Known rows, with every step that occurs
rilaref-kabup-terev-keki-femub-gefi-vizef: .19  .27  .15  -.46  .40  .24  .09  -.54  .25  -.08  -.01  -.25  -.35  -.02  .26  -.25  .11  -.40  .42  -.08  .22  .10  .00  .29  -.02  -.02  .00  -.26  .12  -.34  .05  -.11  .14  -.21  .30  .17  -.13
keki-rilaref-kabup-terev: .04  -.15  .18  .35  .18  .44  .10  .15  -.27  .01  .02  .03  .19  -.16  -.26  -.20  .28  .08  -.28  .13  -.13  -.08  .05  -.21  .14  -.25  -.20  -.32  .47  .03  .06  -.06  .26  -.05  -.10  .15  -.04
terev-gefi-rilaref: -.43  .12  -.19  .14  -.39  -.31  -.16  .20  .13  -.08  .07  .20  .03  -.03  -.03  .33  -.39  .30  -.08  .10  .26  .09  -.16  -.36  -.14  .04  .22  .48  .01  .03  .04  -.06  -.34  .17  -.32  -.29  .19
voku-keki-rilaref: -.16  -.46  .39  .31  -.49  .03  .07  .10  -.35  .02  .39  .04  .30  .09  -.26  .38  -.30  .31  -.42  -.09  .03  -.23  .06  -.30  -.68  .21  -.08  .04  .09  -.08  .36  .08  .19  .08  .06  -.04  -.12
kabup-rilaref: -.29  -.01  .08  .32  -.44  -.20  .06  .37  -.24  .14  .01  .24  .13  .07  -.26  .33  -.23  .27  -.19  .33  .02  -.07  .25  -.29  -.16  .00  -.22  .12  .21  .18  .02  .19  -.01  .35  -.23  .14  -.09
kabup-terev-gefi: -.34  .17  .26  .38  -.02  -.46  .14  .07  .19  .09  .05  -.15  -.38  -.11  .00  .11  -.17  -.01  .04  .33  .33  .31  -.19  -.22  -.02  -.27  .13  -.18  .44  -.39  .06  -.02  -.48  .24  .17  -.15  .05
voku-keki-femub-gefi-rilaref-kabup: .30  -.23  -.07  -.43  .11  .13  -.04  -.21  -.17  -.05  .23  -.27  .01  -.07  .07  -.05  .03  -.07  -.07  -.27  .11  -.03  -.08  .23  -.37  .64  .09  .16  -.44  .33  .07  -.25  -.06  -.44  .01  .09  -.07
vizef-gefi: -.28  -.09  .23  .28  -.32  -.38  .24  .50  -.24  .24  -.10  -.13  .00  -.07  -.22  .55  -.30  .00  -.17  .17  -.03  -.01  -.01  -.43  .07  .05  -.10  .23  .15  -.13  -.06  .05  -.21  .23  .05  -.32  .11
femub-gefi-vizef: -.59  .14  .07  .16  .09  -.18  .52  -.05  -.20  -.18  .13  -.13  -.21  .18  -.20  .12  -.15  -.44  .20  .12  .20  -.13  .02  -.20  -.06  .36  .20  .18  .02  -.02  .04  -.06  .11  .35  -.23  -.17  .16
rilaref-kabup: .00  -.23  -.16  .04  -.11  .05  .45  .14  -.46  .18  -.08  -.05  -.07  .01  -.33  .16  .29  -.03  -.28  .23  -.05  -.11  -.04  -.17  -.08  -.05  -.12  .02  .12  .26  -.19  .08  .20  .30  -.25  -.14  .03
femub-gefi: -.44  .04  .30  .27  -.13  -.35  .40  .26  -.27  -.06  .16  -.17  -.21  .03  -.14  .19  -.08  -.11  -.05  .14  .09  .00  .06  .07  -.02  .20  .03  .12  -.09  -.15  -.16  .08  -.29  .39  -.07  -.17  .01
lefire-keki: -.15  -.03  .14  .31  -.45  -.45  .23  .05  -.32  .18  .40  -.04  .05  .16  -.19  .41  -.33  -.25  -.38  .18  .03  -.09  .10  -.24  -.41  .15  -.11  .03  -.03  -.12  .08  .36  -.16  .32  .05  -.07  -.14
femub-gefi-rilaref-kabup-terev-keki: -.18  .44  .28  -.12  .32  .27  -.17  -.09  .25  -.14  .18  .00  -.17  -.13  .40  -.27  .20  -.04  .02  -.19  .26  .30  .03  .16  .33  -.02  .10  -.14  -.17  .12  -.22  .04  -.12  -.04  .08  .09  .12
voku-keki-rilaref-kabup-femub: .49  -.53  -.15  .06  -.27  .09  -.11  -.21  -.08  .10  -.02  .01  .26  .16  -.23  .01  .16  .24  -.18  -.24  -.39  -.39  -.05  -.02  -.44  -.04  -.17  -.21  -.02  .18  .39  .03  .54  .02  .15  .10  -.22
vizef-gefi-rilaref-kabup-femub: .19  .01  -.55  -.08  -.24  .04  -.17  .20  .13  .11  -.52  .21  .29  .05  -.09  .11  -.12  .13  .04  -.13  -.31  -.12  -.10  -.20  .39  .02  -.12  .29  -.25  .40  -.08  -.13  .11  -.02  -.23  -.13  .26
voku-keki-femub-gefi: .10  -.39  .43  -.18  -.10  -.38  .25  -.14  -.19  .06  .27  -.34  -.16  .03  .01  .28  -.19  -.14  .01  -.10  .05  -.02  -.04  .31  -.58  .48  .12  .03  -.21  -.18  .23  .01  -.34  -.16  .37  -.06  -.24
kabup-terev-keki: -.31  .18  .53  .11  -.14  -.14  .16  -.01  .08  .05  .21  .09  -.19  -.10  .16  .26  -.11  .00  -.01  .10  .06  .28  .12  .01  -.26  -.42  -.18  -.26  .32  -.34  -.04  .41  -.16  .17  .31  -.08  .00
lefire-keki-femub-gefi-vizef: -.05  .08  .02  -.15  -.04  -.22  .16  -.46  -.17  -.16  .25  -.19  .01  .38  -.04  .28  -.48  -.59  .13  -.03  .17  -.14  -.02  .04  -.33  .45  .13  .12  -.26  -.34  .38  .14  -.09  -.07  .04  .03  -.26
rilaref-kabup-femub-gefi-vizef: .02  .08  -.47  -.09  .21  -.12  .35  -.40  .04  -.07  -.36  -.18  -.25  .29  -.26  -.23  .33  -.52  .41  .00  -.10  -.25  -.01  .11  .19  .23  .15  -.05  -.13  .21  .03  -.14  .40  .34  -.14  .00  .05
rilaref-kabup-femub-gefi: .15  -.04  -.33  .03  .07  -.29  .26  -.07  -.05  .04  -.28  -.20  -.34  .13  -.20  -.10  .40  -.25  .19  .07  -.26  -.13  .06  .32  .25  -.01  .02  -.09  -.14  .10  -.15  .07  .10  .32  .03  -.05  -.04

Rows
-.02  .11  -.05  .11  .12  .39  .00  .08  -.10  .03  .05  .07  .14  -.19  -.15  -.24  .20  -.01  -.25  .03  .00  .27  -.08  -.19  .15  -.09  -.12  .00  .24  .42  -.16  -.07  .14  -.18  -.23  .19  .19 -> gefi-rilaref-kabup-terev
-.05  .18  .05  .15  .20  .23  -.02  .31  .08  .21  -.10  -.07  .16  -.26  -.05  -.16  -.04  -.05  -.16  -.03  .09  .20  -.18  -.42  .47  .09  -.06  .02  .17  .34  -.08  -.21  -.04  -.22  -.15  -.07  .27 -> vizef-gefi-rilaref-kabup-terev
.20  -.21  -.21  .20  .09  .00  .04  .06  -.02  -.06  -.34  .05  .07  .22  -.21  -.24  .23  .12  .20  .05  -.41  -.34  .10  .26  .27  -.05  .05  -.16  -.16  -.01  .06  -.01  .27  .17  -.07  .04  -.08 -> keki-rilaref-kabup-femub-gefi
-.19  .19  .40  -.31  .08  -.04  -.33  -.04  .39  -.29  .09  .20  .01  -.05  .58  .02  -.35  .08  .31  -.20  .12  .28  .16  .41  -.03  -.03  .02  .06  -.12  -.45  -.01  .25  -.49  -.51  .26  .09  -.09 -> kabup-terev-keki-femub-gefi-rilaref
-.06  .06  -.18  .38  .33  .33  -.12  -.33  .17  -.11  .03  -.06  .01  -.03  -.11  -.36  .01  .03  .06  .17  .26  -.08  -.28  -.47  .08  -.15  .29  -.23  .53  -.16  .39  -.42  .32  .00  -.20  -.04  .03 -> keki-rilaref-kabup-terev-gefi-vizef
.28  .03  .23  -.42  .30  .04  .01  -.21  .21  .08  -.09  -.21  -.32  -.15  .33  -.22  .23  -.16  .33  .06  .08  .24  .01  .54  .10  -.17  -.01  -.35  -.01  -.39  -.16  .14  -.24  -.20  .49  .17  -.16 -> rilaref-kabup-terev-keki-femub-gefi
-.36  .02  .03  .19  -.32  -.15  -.02  .51  -.12  .05  .00  .20  .32  -.05  -.04  .44  -.50  .19  -.14  -.02  .00  .03  -.06  -.46  .19  .17  -.03  .50  -.11  .10  -.07  -.02  -.27  -.05  -.20  -.26  .31 -> vizef-gefi-rilaref
-.18  .28  .19  .17  .45  .24  -.01  .11  .00  -.16  .09  -.10  -.05  -.23  .07  -.47  .35  -.27  -.06  -.01  .13  .26  -.03  .04  .42  .30  .07  -.04  -.07  .28  -.21  -.14  -.07  -.17  -.23  .15  .12 -> femub-gefi-rilaref-kabup-terev
.35  .08  .07  -.50  .14  .28  -.44  .01  .29  .12  -.20  .14  .27  -.18  .40  .01  -.20  .15  .06  -.23  -.05  .23  -.05  .05  .25  -.22  -.19  .08  .08  -.14  -.05  -.10  -.21  -.60  .24  -.02  .07 -> vizef-gefi-rilaref-kabup-terev-keki-femub
.35  -.33  -.03  .08  .06  .00  -.05  -.17  .01  -.05  .03  -.22  .05  .19  -.09  -.23  .24  .14  .06  -.22  -.22  -.37  .01  .25  -.18  .27  .05  -.29  -.35  .06  .28  -.12  .24  .05  .26  .14  -.26 -> voku-keki-rilaref-kabup-femub-gefi
.16  -.01  -.67  -.12  -.20  .04  -.05  .00  -.01  -.04  -.33  .30  .24  .20  -.14  .00  .13  .10  .00  -.15  -.42  -.09  -.08  -.01  -.02  -.10  -.10  .17  -.14  .46  -.12  .10  .38  -.01  -.32  -.02  .15 -> gefi-rilaref-kabup-femub
.02  .11  -.06  .24  .19  -.16  .08  -.12  .09  .19  -.05  -.22  -.42  -.27  -.09  -.15  .25  -.05  .00  .30  .31  .20  -.28  -.20  .13  -.20  .17  -.23  .43  -.06  -.04  -.22  -.18  .18  .03  -.12  .11 -> rilaref-kabup-terev-gefi
-.08  .06  -.56  -.04  -.17  .01  -.10  .08  .03  -.08  -.04  .14  -.08  -.11  -.04  .04  -.04  .20  -.07  .04  .23  -.02  -.25  -.38  .00  .04  .26  .25  -.03  .37  -.03  -.30  -.07  .16  -.35  -.18  .19 -> terev-gefi-rilaref-kabup
-.06  .27  .01  -.11  .07  .32  -.21  .04  .16  .01  .17  .33  .02  -.16  .21  -.18  .15  .13  -.08  -.15  .07  .23  -.02  -.15  .04  -.30  -.16  -.07  .07  .18  -.13  .08  .07  -.10  -.01  .09  .17 -> gefi-rilaref-kabup-terev-keki
-.27  .04  .61  .24  -.18  .09  -.18  .16  .12  -.10  .20  .26  .22  -.01  .17  .16  -.21  .34  -.10  .02  -.02  .07  .16  -.10  -.18  -.52  -.26  -.22  .37  -.51  .14  .39  -.04  .00  .35  .08  -.11 -> kabup-terev-keki-rilaref
.19  -.09  -.40  -.36  .19  .16  -.07  .04  -.18  -.15  -.15  .00  .12  .00  -.01  -.04  .05  -.03  .02  -.07  -.04  -.01  .00  .31  .07  .29  .10  .35  -.34  .28  -.17  -.17  -.06  -.31  -.31  .03  -.04 -> keki-femub-gefi-rilaref-kabup
.34  -.19  -.26  -.17  -.38  .05  -.29  -.01  .05  .04  -.38  .39  .26  .23  .00  .11  .13  .44  .05  -.10  -.47  -.39  .16  .14  -.14  -.63  -.26  -.20  -.02  -.14  .04  .25  .45  .28  .19  -.08  -.09 -> terev-keki-rilaref-kabup-femub
-.18  .14  -.11  .03  -.17  -.27  -.02  .11  .26  -.23  -.15  .19  .09  .16  .06  .04  -.19  .03  .27  -.14  -.23  -.01  .14  .30  .08  .16  .09  .36  -.35  .08  .00  .16  -.21  .01  -.10  -.03  .10 -> kabup-femub-gefi-rilaref
.02  .12  .26  -.01  .12  .09  .13  -.09  .04  .20  .08  -.01  -.28  -.09  .10  -.01  .24  -.01  -.13  .07  .12  .17  .00  -.08  -.07  -.45  -.16  -.42  .36  -.09  -.26  .20  .12  .14  .23  .07  .03 -> rilaref-kabup-terev-keki
.17  .05  -.15  -.18  -.09  .02  -.27  -.10  .20  -.03  -.23  .11  .01  .20  .14  -.09  .16  .27  .26  -.11  -.36  -.30  .27  .38  .15  -.30  -.01  -.23  -.28  -.24  .03  .23  .18  .30  .23  .05  -.17 -> terev-keki-rilaref-kabup-femub-gefi
.04  -.12  .03  .39  .18  .07  -.14  -.04  .08  .04  .03  -.04  -.01  -.19  -.04  -.30  .14  .25  -.04  .39  .15  -.01  -.09  -.27  .21  -.36  .12  -.26  .45  -.13  .17  -.28  -.03  .04  -.02  -.02  -.16 -> keki-rilaref-kabup-terev-gefi
.18  .06  -.17  -.66  -.01  .24  -.30  -.07  .03  -.16  -.13  .14  .08  .05  .36  .01  -.09  .18  .16  -.23  .04  .01  .11  .41  .01  .02  .07  .24  -.40  .06  -.24  -.01  -.15  -.23  .06  -.03  -.10 -> terev-keki-femub-gefi-rilaref-kabup
.38  -.03  -.31  -.21  .04  .05  -.25  -.23  -.15  -.04  .14  -.05  .21  .19  .08  -.11  -.15  -.22  -.14  -.19  .04  -.07  .02  .28  -.04  .36  .18  .27  -.58  .05  -.01  -.01  -.12  -.35  -.13  .14  -.27 -> lefire-keki-femub-gefi-rilaref-kabup
.20  .10  -.02  -.22  .44  .30  -.12  -.08  .00  -.13  .00  -.16  .04  -.19  .17  -.30  .17  -.18  .16  -.02  .08  .26  -.04  .36  .29  .17  .08  -.07  -.04  .12  -.01  -.23  -.22  -.64  -.07  .23  -.04 -> keki-femub-gefi-rilaref-kabup-terev
